Each row comes from the steps of one path. Every step used is in the known rows, and no mark comes twice. Write the path behind each row, first mark first.
Known rows:
mamul, zokanev, pozivut, bivu, pavoz: [ -8  11  38 -21   9 -14  -5  24  24  33 -14  23  50 -26 -11  26  11  10
  21  17  12   6 -24   1  -3 -57  -3   6 -46 -19  39  -5 -28]
livo, zokanev, pozivut, bivu: [ -2  11  28 -18  26 -29  -3  13  23  31   0  18  41 -30 -28  33   9   8
  23  10 -18  15 -38   5  16 -42  -4  -7 -28 -19  42  -4 -31]
lupadez, zokanev: [-21  11  23  -5 -20 -27  12  25  15  -8  -1  23  11 -36   9  -1  21   4
  27  31  -2  14  -9  25   9 -22  10  11 -38  27  23   7 -35]
berubog, bivu, lupadez: [ -2  14  29   4  18 -48  34  31  40  11   5  20  52 -40  42 -18  26 -37
   0  14  13  -7 -17 -52   7 -17  50   9 -26  -9  19 -25 -16]
zegi, zokanev, pozivut: [-13   3  36 -30  -1 -24 -20  15  26  26 -38   5  50  -7 -12   3  18  16
   1  23   3  41 -34   2  16 -30  11 -17 -30  -8  29  17 -41]
mamul, zokanev, pozivut: [ -9  -3  33 -39  -6 -17  -4  15  30  21  -7  12  33 -31 -17  20  27  14
  17   7   4  16 -31  -6  -5 -56   4  12 -37   1  33   5 -22]
berubog, bivu, lupadez, zokanev, pozivut: [-15  24  46   8  -8 -44  22  35  32  19  -6  24  46 -35  29  -9  24 -38
  12  18  -5 -22 -16 -37  12 -18  46   0 -17  -9  31  -5 -13]
lupadez, zokanev, livo, bivu: [ -6  31  40  -4 -56 -11  26  12  26  -9  -7  26  -5 -29   5   3   7  14
  24  48 -14  10  10  52  33 -11  18   1 -31  45  22   9 -37]
pebi, bivu, zegi: [  4   9  32  12  76 -47  26  56  34 -10  17  42  39  -1  30 -17  10 -19
   4  27  11  32 -21 -34   6 -26  37  -9 -44  31   1 -49 -28]
pebi, zokanev, pozivut: [ 34  -9  -6 -30  37 -31 -12  21  36  38 -16  15  44 -10 -31 -16  12  21
  10   1   0  21 -24 -19  -2 -60  20  25 -13 -26  37  21 -26]
berubog, bivu, zegi: [  7  -2  54  20  45 -54  37  47  52   3  -6  25  39 -14  36  -9  25 -18
   6  21  26  -4 -17 -40  10 -20  54 -27 -37  -7  18 -38 -24]
berubog, bivu, pozivut: [  0  11  46 -20  17 -26  43  47  48   4  18  13  41 -50  21 -26   8 -23
  -9   7  45   3 -21 -50 -16 -17  31   2 -40 -19  36 -30 -28]
pozivut, bivu, zegi, zokanev, livo: [  3  20  43  11  68 -31   8  15  33  31 -34  36  62  38  -3  22   2   6
  24  65  17  16 -10  32  50 -11  14 -27 -37  -2  14 -18 -32]
pebi, bivu: [  5  13  13   1  51 -37  35  45  28 -26  28  41  34 -27  37 -31   9 -20
  -3  26   4  47 -15 -33 -16 -30  32  11 -49  22   4 -37 -34]
lupadez, zokanev, pozivut: [-17  14  27  -5 -27 -24  -5  33  16   4  -6  23  18 -32  -9   5  10   2
  27  23  -9  12 -13  27  17 -37   0   0 -25   7  43  30 -31]
zegi, zokanev, livo, bivu, lupadez: [ -9  25  46 -31 -32 -13   4  -6  37  22 -39   6  34  -3   1   3  19  19
  -4  46  -8  29 -16  22  42  -2  29  -7 -29  33   7  -1 -43]
pozivut, bivu, pavoz: [  9  19   0  20  57 -25  19  43  16  18  -6  40  60 -30  31  -2 -17 -10
  13  36  45  16   4   3  13 -38  -5   5 -58 -38  34 -32 -48]
mamul, zokanev: [-12  -5  28 -37   0 -22  12   8  32   8   1  11  25 -36   1  14  39  18
  15  14   9  19 -27  -9 -11 -41  13  21 -51  23  13 -17 -27]
pozivut, bivu, zegi: [ 11  14  19  18  94 -41  13  29  29  22  -9  42  54  20  11  17  -4  -9
  28  48  36  18  -9  17  45 -18   4 -12 -41  -7  15 -34 -25]
lupadez, zokanev, pozivut, bivu, zegi: [-15  24  40  11   9 -28  -9  36  13  19 -17  36  32  -3 -12  22   0  -2
  40  40  -4   2 -10  42  36 -30  -2 -11 -23   0  41  21 -26]
berubog, bivu, lupadez, zokanev: [-16  23  44   9  -3 -45  29  31  33  12  -1  24  43 -36  37 -10  29 -36
  12  22  -4 -20 -13 -35   7 -10  51   6 -23   3  21 -15 -16]
livo, bivu: [ 19  21   5  -5  24 -32  28  21  33 -13  17  20  -7 -35  42  -7  -1   3
   0  19  47  44  -8   4  33  -3  10  12 -48  28   2 -48 -36]
zokanev, pozivut, bivu: [ 19  15   4  -3  48 -27  -1  30  24  20  -3  35  52 -13  -8   7 -16  -9
  16  28  21  33 -12  12  26 -45 -10  -3 -26 -38  47  12 -25]
pozivut, bivu, berubog: [ 13  17  -8   4  70 -22   9  26  29 -17  22  30  18 -26  31   0  -8  -9
  14  40  33  32   2  26  24 -10   5   4 -56   1  33 -32 -29]
livo, bivu, lupadez, zokanev: [ -6  40  15  -1   1 -32  11  19  21  10  12  21   2 -32  36   5   7 -16
  11  20  21  11 -11   9  53  11  12  26 -28  45   1 -36 -22]
mamul, bivu, lupadez, zokanev, livo: [ -9  35 -11  -6 -54 -13  21  25  38   6  -6  21   8 -45  21 -14  16 -10
   8  23 -12  22  -2  21  35  11  11  37 -33  15  13 -14 -21]
berubog, bivu: [  8   4  34   6  20 -44  47  35  43 -12   5  23  33 -40  43 -23  21 -18
  -1  18  20  13 -11 -39 -15 -25  48  -7 -42 -15  22 -27 -27]
zokanev, lupadez: [ 30  12 -12 -16  22 -49  15   5  16   8   6  32  33 -42   9  16  17   3
  -8   2  23  28  -5  -5  21 -50  28 -21 -10  34  27 -10 -46]
mamul, bivu: [ 11  13 -27  -8 -11 -21  32  34  44 -16   6  20  -1 -49  34 -26  10   2
  -2  12  21  57  -7   6   5   0   4  25 -56  -4  10 -35 -33]
livo, zokanev: [ -8  -4  18 -27  10 -32  11   8  28  11  11   6  23 -52  -9  18  34  14
  14   1 -14  19 -40 -11   4 -34  10   7 -38  10  23 -21 -39]

Write each row's path:
[-11  18  33  -9 -55 -11  24  14  25  -7 -10  25  11 -33  -5   0  17  13
  25  47 -22   7   6  45  22 -28  17   4 -28  34  30  27 -37] => lupadez, zokanev, livo
[ 17  11  17   5  67 -34  -7  37  29  30 -10  35  57   7 -13  16 -15  -7
  22  27  28  21 -16  13  44 -43  -7 -17 -22 -34  45   5 -21] => zokanev, pozivut, bivu, zegi
[-13  -7  46  -8  46 -42  -9  28  37  30 -33  10  46  20   0  13  29  15
   9  28  22  20 -35  -2  43 -16  22 -29 -36  18   8 -21 -37] => bivu, zegi, zokanev
[ -7  41  17   7  29 -25  11  10  14  29  -8  42  57  -3   5  16   1 -22
  32  57  -3  -3   3  31  49 -12   5  18 -21   6  22  -2 -18] => pozivut, bivu, lupadez, zokanev, livo
[ -9  13  52   8  65 -44  14  49  33   0  -5  37  46  16  22 -11  19 -10
   2  35   1  35 -28 -28   9 -18  42 -21 -43  33  -6 -43 -35] => pebi, bivu, zegi, zokanev
[ 28  19  28  -8  -7 -15  35  15  52  -1  -7  22   8 -12   7   0  -1  18
   2  42  17  24   9  29  59 -18  23 -12 -29  36  14 -15 -35] => zokanev, livo, bivu, zegi
[  8  32  -2  -7  21 -36  14  18  29  10  17  16  11 -35  41  -2   5 -17
  -1  13  35  23 -14  -8  53   5  12  28 -32  35   0 -45 -23] => livo, bivu, lupadez
[-16  21  37 -19  21 -26 -25  10  19  44 -42  16  68  11 -14  13   9   1
   9  36  -1  29 -32   8  32 -20   7 -12 -23 -16  27  15 -32] => zegi, zokanev, pozivut, bivu, lupadez
[-20  26  12 -14 -34 -22   4  13  22  25  -3  16  41 -35   0   3  24 -19
  19  31 -20 -12  -9   9  49 -19  15  32  -9  37  24  15 -18] => bivu, lupadez, zokanev, livo
[  6  10  18 -26   8 -43   7  -5  18  24   6  17  26 -51 -15  39  34  16
   6  -6 -17  11 -34  -9  12 -44  22 -19 -15  31  26 -20 -46] => livo, zokanev, lupadez
[  3  13  42 -36 -34   1  20   0  47  -6   1   8  -6 -37   4  16  24  29
   9  29   1  15  -5  23  13 -26  24   9 -50  48  19 -20 -27] => mamul, zokanev, livo, bivu, berubog
[ -2   7  78  11  17 -43  33  34  54  14 -34  20  46   5  21  -4  27  -4
   2  36   7  -2 -17 -24  15 -16  63 -41 -34  -2  15 -22 -30] => berubog, bivu, zegi, zokanev, livo
[-24  23   8 -13 -16 -31 -16  24  13  34  -1  17  45 -34  -3   8  19 -26
  20  13 -12  -9 -22  -4  44 -23   4  30  -6  17  34  18 -13] => bivu, lupadez, zokanev, pozivut
[-14  27  33   5  -5 -23  -4  30  10  12 -11  36  28 -16  -9  14  -1  -4
  36  38  -9  11  -7  42  23 -31  -3  -2 -26  -2  43  24 -28] => lupadez, zokanev, pozivut, bivu
[-12  34 -15  -3 -38 -19   7  33  32  12  -4  21  10 -45  20 -12  14 -16
   9  12  -5  24 -11  12  31   8   2  33 -30   2  19 -13 -18] => mamul, bivu, lupadez, zokanev, pozivut
[ 37   3  -2 -19  58 -31 -12  17  32  44 -22  25  54   5 -31  -9   3  15
  19  14  -2  19 -19  -8   3 -54  17  21 -14 -36  36  15 -24] => pebi, zokanev, pozivut, bivu
[ -7  31  34  -3 -55  -6  18  18  31 -20   1  21 -20 -38  11   1   7  15
  20  45 -13  10  11  56  37  -8  21   0 -35  52  29   4 -34] => lupadez, zokanev, livo, bivu, berubog
[ 11  27  42   1  38 -43   6  18  33  18 -16  20   9   8  25  22  10  13
   0  23  40  27 -19  11  58   3  27 -33 -31  48  -6 -52 -39] => livo, bivu, zegi, zokanev, lupadez
[ -3  14  30 -26   2 -40  -7  -6  16  26 -35  15  46 -11  -1  17  30  20
  -9  22   4  36 -23   2  16 -25  34 -34 -20  33  14  -2 -54] => zegi, zokanev, lupadez
[-26  22   5 -12 -10 -34  -5  19  15  26   3  16  41 -37  11   2  27 -25
  21  18  -8  -9 -19  -5  39 -14  10  36 -15  32  20   3 -17] => bivu, lupadez, zokanev
[  0   9  71  13  33 -57  26  31  45  20 -29  24  48   3  26   6  31  -8
   0  23  15  -4 -22 -32  13 -18  65 -52 -26   3  15 -29 -33] => berubog, bivu, zegi, zokanev, lupadez
[ -6  17  25 -20  25 -30  -9  10  21  44  -1  17  48 -32 -28  36  15  -3
  23   7 -21   6 -41  -1  27 -39  -3   1 -19 -16  41  -4 -25] => livo, zokanev, pozivut, bivu, lupadez
[  3  21 -13 -35 -13  -2  29  46  50   0  18  10   6 -58  14 -29  -6  -3
 -11   0  48  48 -19  -1   4   9 -11  34 -55  -8  25 -38 -31] => mamul, bivu, pozivut
[ -3  41  17  -2  -3 -32   4  22  21  17   7  19   6 -30  26   8   2 -17
  11  17  17  10 -12   9  56   2   7  21 -22  33  11 -25 -19] => livo, bivu, lupadez, zokanev, pozivut
[-11  15  42 -19  20 -25 -18  13  21  33 -42  17  59  10 -13  12   7  12
   9  39   1  39 -29  16  20 -23   6 -20 -32 -18  29  13 -39] => zegi, zokanev, pozivut, bivu
[-15  27  28   3  -4 -19 -10  34  14   1  -2  31  15 -24  -3  13  -1  -2
  34  35  -8  10  -5  44  26 -27  -2  -3 -30   4  50  19 -26] => lupadez, zokanev, pozivut, bivu, berubog
[  0  16  18  -4 -13 -19  17  30  54   9 -31  16  12  -5  14  -8  16  18
   1  29   9  42 -14  22  37  10  19 -11 -48   8   6 -30 -35] => mamul, bivu, zegi, zokanev, livo
[  3  29  -4   5  68 -36  10  13  18  30   4  37  64  -8  18  10  -1 -29
  22  42  21  13  -8   3  41 -13   1  25 -31  -7  17 -22 -17] => pozivut, bivu, lupadez
[ -7   8  48 -23  27 -23  -6  17  29  36 -16  25  46  -3 -21  37  18   9
  29  21   8   6 -30   7  12 -48   2  -2 -38  -5  30  -5 -17] => mamul, zokanev, pozivut, bivu, zegi
[-11  36  11  11  43 -32   7  15  10  29  -2  39  57  -5  13  17   4 -28
  33  50   5   0  -6  24  42  -9   2  22 -27   2  19 -11 -18] => pozivut, bivu, lupadez, zokanev
[ -7  22  49 -21 -36  -9  10   9  36  17 -43   9  30 -13   8  -3  10  29
  -9  43   2  31  -9  21  26 -15  25 -17 -42  17  15  -7 -57] => zegi, zokanev, livo, bivu, pavoz
[ 39  14   4 -29   6 -20  12  -1  47  34 -18  14  29  -7 -15 -17  14  23
   6  24 -11  10  -4  -4  26 -34  39  33 -11  15  13   2 -27] => pebi, zokanev, livo, bivu, lupadez
[ -6  -3  53 -10  24 -32   0  20  44  29 -41  10  47  22 -11  12  24  21
   9  39  12  17 -24  11  52 -20  27 -33 -29  25  12  -7 -38] => bivu, zegi, zokanev, livo
[ -9  35  47 -17 -58  -2  24  19  30  -2  -1  22  -1 -33  -6   2   0  12
  20  42  -2   6   6  46  34 -11  10   7 -29  43  30   7 -36] => lupadez, zokanev, livo, bivu, pozivut
[-10  -5  50  -8  44 -40 -21  32  36  37 -38   9  51  22 -13  17  21  12
  11  23  18  18 -39  -1  48 -25  15 -35 -26   4  21  -5 -32] => bivu, zegi, zokanev, pozivut
[ -2   3  45  -6  42 -51 -12  19  31  38 -36  17  51  20  -5  27  28  15
   4  22  20  15 -31   0  48 -23  31 -47 -19  35  10 -19 -42] => bivu, zegi, zokanev, lupadez
